Known rows, with every way that one mark hangs from another
q_404(q_150 q_688): [  7.9 -11.0  29.8   2.8   3.6  11.2  16.4 -20.0  42.6   3.7 -24.0   3.7
 -12.9  11.8   3.5 -15.1 -18.6  -3.2   2.8  36.1  12.8  -9.5]
q_258(q_163 q_402): [  3.3  18.1  -1.8  -6.0  -0.7   7.7  -1.8  24.3 -30.9  -3.5 -18.2 -13.4
  14.9   3.2  -9.6 -17.5   3.4  11.3   8.9 -10.2  -3.5  -1.6]
q_900(q_150(q_404(q_688(q_402(q_167))))): [ -5.0 -12.1  13.7  -6.9   1.6   1.3  11.4 -17.9  39.5   2.6 -16.3  14.5
  -8.1  12.5  -8.8  -5.7  10.7  -4.6  16.4  27.9 -11.1  14.9]
q_900(q_150): [ 20.2  -9.6  16.4 -33.5   7.3   8.6  -9.7  -2.8  30.7  -7.3  -8.3 -11.8
   6.4   2.3  -4.9  -9.7  -3.3   2.3   5.3  30.4   7.4   6.4]
q_167(q_402(q_150(q_404 q_900) q_688)): [ 23.4 -12.3   8.6  -6.8  -5.4  -2.8  -3.4 -47.4  -3.4  11.8   8.2  18.7
   4.8   8.3  12.7   5.0  -5.8  15.5 -21.9  -1.4  13.5   6.8]
q_404(q_150(q_900) q_688): [  8.3 -21.8  23.1  10.9   7.8   2.5  13.6 -36.9  51.6   2.3 -17.1  18.6
  -4.4  11.5  21.1  -3.9 -17.3  -5.9   2.8  35.8   5.8  -6.4]
q_150(q_404): [  2.6   7.9   4.2 -20.9   9.3   4.7  11.4 -29.5   5.8  -1.9 -11.5 -13.2
   9.7   5.2  -1.4 -15.1   3.9  13.9   8.3  23.4  -3.7   7.8]
q_900(q_150(q_404(q_688))): [ 22.4 -19.8  20.7 -31.1  12.5   1.9   1.7 -36.3  32.7   5.3 -28.9   7.8
 -13.5   8.5   1.5 -15.5  -5.3  -4.5   6.8  37.4   5.7  11.1]
q_404(q_150(q_900) q_688(q_402)): [  0.5 -21.4  15.9  18.4   2.5   0.9  35.8 -13.2  66.4   3.1 -16.6  23.6
  -4.8  14.2  19.6  -3.2 -17.2  -6.8  14.4  33.6  -5.0  -1.2]
q_420(q_258(q_163)): [ 38.9   4.6  -2.5   6.7   6.7   5.3   3.3  -0.3   5.5  -6.8  -4.9 -37.5
   8.0   9.0  -9.6   2.0   2.6   9.6  -1.5 -14.4  14.4  -3.7]
q_402(q_150(q_404 q_900) q_167 q_688): [ -5.2   2.2   7.1  -3.1   0.2  -7.4 -23.3 -39.8  -7.4   1.1  10.0  18.7
  22.2  -0.8   8.0  13.5  24.6   6.8 -18.3   3.5  -2.2   6.0]
q_420(q_258(q_402 q_404)): [ -0.8  14.3 -16.6   6.8   8.7  -4.5   6.1   9.3 -30.3  -7.2 -17.6 -29.6
  -1.3  10.2  -5.5  -9.2   1.4  -8.1   3.7  -9.8  16.0  -3.6]
q_163(q_258): [ 16.9   4.9  11.8 -26.9   2.1   9.4  -2.2  -8.7  -0.7  -7.0  18.3 -36.8
   1.3  -1.7   2.2   0.9 -17.0   6.4   9.0   8.7   3.0   4.3]
q_258(q_163 q_402(q_167 q_688) q_404): [-18.8  27.3  -4.7  16.7  -3.7   6.5 -19.7  29.2 -57.9 -10.3 -13.4  -9.3
   8.5  -2.0 -17.4 -15.3  16.5   0.7  -2.6 -23.8  -1.7 -15.6]
q_402(q_150 q_167): [-14.3   9.1  10.9  -0.9  -3.8   6.3 -16.1   1.9   0.7  -4.0  19.8 -11.7
  20.5   4.7 -14.8  12.2  17.8   5.3  -8.2  10.4   3.9   4.0]
q_404(q_150(q_900) q_688(q_402(q_167))): [-18.5 -15.1  15.3  34.8  -4.4   0.9  21.6 -16.5  55.2   0.8  -7.5  24.4
   1.9  16.9  10.3   5.2  -0.7  -6.1  13.2  26.7 -11.8  -2.8]
q_688(q_402(q_150(q_900) q_167)): [-21.0  -1.5  -1.0  13.8  -5.4  -4.8   2.9   7.6  22.8  -3.1  25.7   8.8
  27.4   5.6   2.6  24.5  18.2   2.6   3.9   7.2 -11.9  13.4]
q_258(q_402 q_420): [-19.8  18.3 -13.3 -14.0   0.3   5.4  -7.4  24.3 -30.6  -7.0   7.8  -6.2
   9.6 -13.4  -9.9 -22.3  -5.4   2.6   2.4 -12.8  -8.3   0.1]
q_900(q_150(q_404)): [ 18.8 -10.4   9.5 -41.9   9.3   2.0   1.8 -23.9  27.0   0.3 -23.4  -5.4
   0.7   3.3  -1.7 -12.5   8.2   7.4   6.6  33.6   0.0   9.7]
q_163(q_258(q_402(q_150 q_167) q_420)): [-24.0  18.6 -10.8 -13.4 -17.1   1.6 -32.1  35.8 -47.9  -0.6  37.5 -14.0
   0.7 -20.5 -13.6  13.4   6.0  -2.1  -6.2 -35.3  -8.4  -0.7]
q_258(q_402(q_167) q_404(q_688) q_420): [-45.4  17.5 -15.7  22.7   0.3   2.5 -13.5  23.8 -35.9  -5.0   8.5   4.6
 -10.7  -8.8 -16.2 -18.1  -2.2 -16.5   6.5 -15.3  -8.0  -9.9]
q_258(q_163 q_402 q_404(q_150(q_900)) q_420): [-11.2   0.3 -27.2  16.4  -3.9  -3.2  12.3  45.1  -5.5  -2.0 -20.3  14.0
 -10.5 -16.8   6.3 -13.6   0.5   0.6   3.9 -16.7 -14.5 -25.5]

Rows
[ 22.6  -0.9  21.0  -6.1  -8.6  11.8 -10.1 -13.0  -6.8   3.7  18.3  -4.8
   1.3   6.8  -7.2  -0.8 -14.2  10.7 -24.6  -3.2  28.3  -1.9]
q_167(q_402(q_150 q_688))
[ 12.0  -5.5   8.9 -21.0   7.4  -8.6 -10.6 -36.1   2.9   2.6  -1.0  19.4
  15.0  -2.6  16.5   5.0   6.6   7.4 -16.8  11.1   2.9   8.9]
q_402(q_150(q_404 q_900) q_688)
[-19.4  -5.6   0.2  22.1   4.4  -7.2  19.7 -40.4  24.0   2.7   0.2  18.9
  11.2  14.6  10.2   4.1   7.1  -1.2  19.2  18.0 -21.2  16.1]
q_150(q_404(q_688(q_402(q_167))) q_900)
[  9.9 -14.3   6.5  -2.2  14.0  -5.3   9.7 -58.8  21.9   4.3 -10.8  14.7
   5.4  10.5  20.0  -8.1  -8.9  -0.7   9.2  25.2  -4.1  12.8]
q_150(q_404(q_688) q_900)
[-22.8   3.2 -16.1  36.2  -7.8   3.8  10.0  59.7   5.1  -0.5  21.7   5.0
 -20.9 -12.5 -24.4   8.9   5.8  -8.1   3.6 -25.7 -12.5  -8.5]
q_258(q_163 q_404(q_688(q_402(q_150 q_167))) q_420)
[ 13.8  -6.7  15.1 -11.7   5.9  -2.3 -20.4 -17.5   5.8  -4.3  14.3  12.5
  19.1  -0.9  13.3   8.8  -1.9   1.1 -18.5   8.1  11.9   5.1]
q_402(q_150(q_900) q_688)
[-10.0  -9.3 -17.1  -4.9  -1.2 -12.5 -13.1  23.2 -28.6   4.3  22.6  11.9
 -27.3 -21.3  13.4  10.5 -23.2 -23.7   0.0 -24.2  -1.2  -0.7]
q_163(q_258(q_402(q_150(q_900)) q_404(q_688) q_420))
[ -9.1 -12.0   7.3  10.4   2.9  -9.1  -9.2 -46.8  11.9   9.2   3.9  22.6
   9.6   9.7   9.9  17.9  14.2  -3.4  -4.1  14.9  -4.1  11.9]
q_402(q_150(q_404(q_688) q_900) q_167)
[ -3.3  21.6 -23.3  33.6  -1.8  -1.8  -6.6  26.5 -44.3  -8.3 -13.7 -31.1
   4.6   8.8 -20.7   1.3  21.2  -2.1   2.5 -34.0   5.5 -12.6]
q_420(q_258(q_163 q_402(q_167) q_404))
[  6.0  -8.0  -1.8  21.1   1.2  11.8  20.5  31.1  28.0  -0.4 -18.2   2.7
 -38.4 -11.9  -8.6 -17.1 -17.9  -4.9   1.9   0.3   0.4 -29.4]
q_258(q_163 q_404(q_150 q_688) q_420)
[  2.3   3.4  -7.7 -25.8  -6.3  -7.5 -35.5  17.3 -42.7  -1.7  33.0   9.0
   0.2 -27.2  13.6   8.6 -14.4  -6.5 -18.7 -36.9  -2.4   0.6]
q_163(q_258(q_402(q_150(q_900) q_688) q_420))
[-22.5  -2.1  -7.6   6.8  -3.7 -10.6  11.1 -13.2  18.4   2.0  11.3  14.9
  22.6   5.5   5.2  20.2  27.6   8.5   6.7  10.7 -19.7  16.5]
q_688(q_402(q_150(q_404 q_900) q_167))
[  7.4 -17.9  -4.9  25.2   2.7  -7.1  25.6  29.8  30.0   4.1  -2.9  15.9
 -11.7   4.4   7.3  14.6  -6.5  -7.8  12.3   1.9  -1.4   3.1]
q_258(q_163 q_404(q_688(q_402(q_150(q_900)))))
[-20.7  -0.8  16.7  16.9  -4.4   3.9   6.6  10.1  21.4   3.0  17.3   6.8
   3.2  12.8 -13.1  11.8   4.0  -6.6   4.0  11.8   0.6   9.5]
q_404(q_688(q_402(q_150 q_167)))
[-19.2  12.0 -10.6 -18.5  -4.6   1.8 -13.1  38.4 -28.1   0.2  13.0   3.1
   7.8 -15.6 -11.2  -6.6   1.9   1.3  -9.1 -16.4  -1.0   1.6]
q_258(q_402(q_150) q_420)
[-17.1 -11.5   8.4  23.1  -2.9  -5.3   3.0  -5.4  29.0   2.5  20.7  21.9
  12.9  11.6   4.6  21.9   5.7  -9.3   5.2  11.6  -5.7  14.8]
q_404(q_688(q_402(q_150(q_900) q_167)))
[ 13.8 -19.6  15.0 -24.9   8.4   1.0  24.3 -17.2  48.1   6.3 -25.3  13.5
 -14.9  11.1   0.0 -13.6  -6.0  -3.8  18.7  36.0  -5.0  16.9]
q_900(q_150(q_404(q_688(q_402))))
[ 34.5   3.1 -10.8   1.5   0.7 -17.1 -13.9 -15.4 -37.1   8.0 -23.7   9.8
  10.0   2.7  10.8  12.3  19.3   3.7 -21.6 -37.9   8.7   2.9]
q_420(q_258(q_163 q_402(q_150(q_404 q_900) q_688)))
[-10.8  20.1 -13.7 -20.2  -0.6   3.5 -17.6  31.5 -57.5 -11.6  17.6 -18.4
 -19.5 -25.7  -4.4 -16.7 -20.4  -9.0  -3.2 -32.2  -1.5 -12.1]
q_163(q_258(q_402(q_688) q_404 q_420))
[  2.1  22.6  -8.5  -7.1  -3.4   9.5 -20.7  36.7 -48.7  -8.0   1.3   0.4
   5.5 -19.5 -12.9 -25.2  -3.1   8.0  -9.0 -37.4  -7.8 -11.9]
q_258(q_163 q_402(q_688) q_420)
[ 19.0  -1.1 -25.3  18.3   3.0 -16.9  -1.6  24.9 -26.0   2.0 -14.8  -8.9
   3.0   4.2   5.4  19.0  11.8  -6.9  -6.7 -28.6  13.3  -3.4]
q_420(q_258(q_163 q_402(q_150(q_900)) q_404))
[ -0.1 -10.2 -11.8 -19.9  -2.0 -14.2 -10.9 -11.6 -26.3  14.1  11.2  21.2
 -19.4 -16.8  17.5   9.0 -14.3 -11.0  -2.3 -22.3 -10.8  10.7]
q_163(q_258(q_402(q_150(q_404(q_688) q_900)) q_420))
[ 18.8 -14.5  -1.3  -5.0  -5.2  -4.0  10.7 -42.5  10.4  15.1   7.8   9.2
   6.1  10.9  11.9  11.5  -1.8  17.2  -8.3   8.2   7.2  11.4]
q_167(q_402(q_150(q_404 q_900)))
[-36.3  24.4 -24.7  -0.6  -8.5   3.8 -18.6  36.0 -53.0 -10.8  25.6 -27.0
 -10.7 -21.5 -13.4  -3.9  -0.5  -6.9   9.4 -30.7 -14.9  -9.9]
q_163(q_258(q_402(q_167) q_404 q_420))
[-15.4   2.1  -7.1   0.9   1.2   9.8  17.7  25.5  25.7  -7.8  -6.0  -8.2
 -22.9 -17.0  -6.2 -17.4  -9.5   1.1   0.3  13.2  -1.5 -24.2]
q_258(q_404(q_150) q_420)
[ 15.6  -5.6   7.1 -12.8  -7.9   5.5  14.5 -28.7   1.1  14.1   1.7  -6.5
  -3.3  11.3  -5.9   1.4  -2.9  18.6 -10.4   8.9  14.3   7.9]
q_167(q_402(q_150(q_404)))
[  6.1  22.3 -10.8  25.0  -5.0   1.2 -13.2  13.3 -38.9  -4.5  -7.9 -29.1
  18.9  10.3 -18.8   4.4  22.6   5.0  -0.1 -33.9   2.2  -4.5]
q_420(q_258(q_163 q_402(q_167)))
[ 30.4  -2.1  -3.2  21.3   3.4   4.5  25.3  16.1  26.9  -3.7 -34.0 -30.9
 -21.3   6.0  -6.6  -0.1   2.2   3.7  -1.1  -1.7  17.8 -25.7]
q_420(q_258(q_163 q_404(q_150)))
[  4.6  -2.0   0.2 -23.7  -5.4  -9.5 -15.9   4.1 -25.4   4.4  14.6  -5.2
  10.4  -3.7  18.1  18.0  -6.4  -2.9   0.7  -8.9   1.4  11.8]
q_163(q_258(q_402(q_150(q_900))))
[  5.6  -1.9  11.5 -12.1  -1.4   9.5  18.7   6.5  21.3  -4.8 -10.2 -29.5
 -27.7  -4.3   4.9  -3.1 -18.0  -0.6   9.0  22.4   7.6 -17.4]
q_163(q_258(q_404(q_150)))
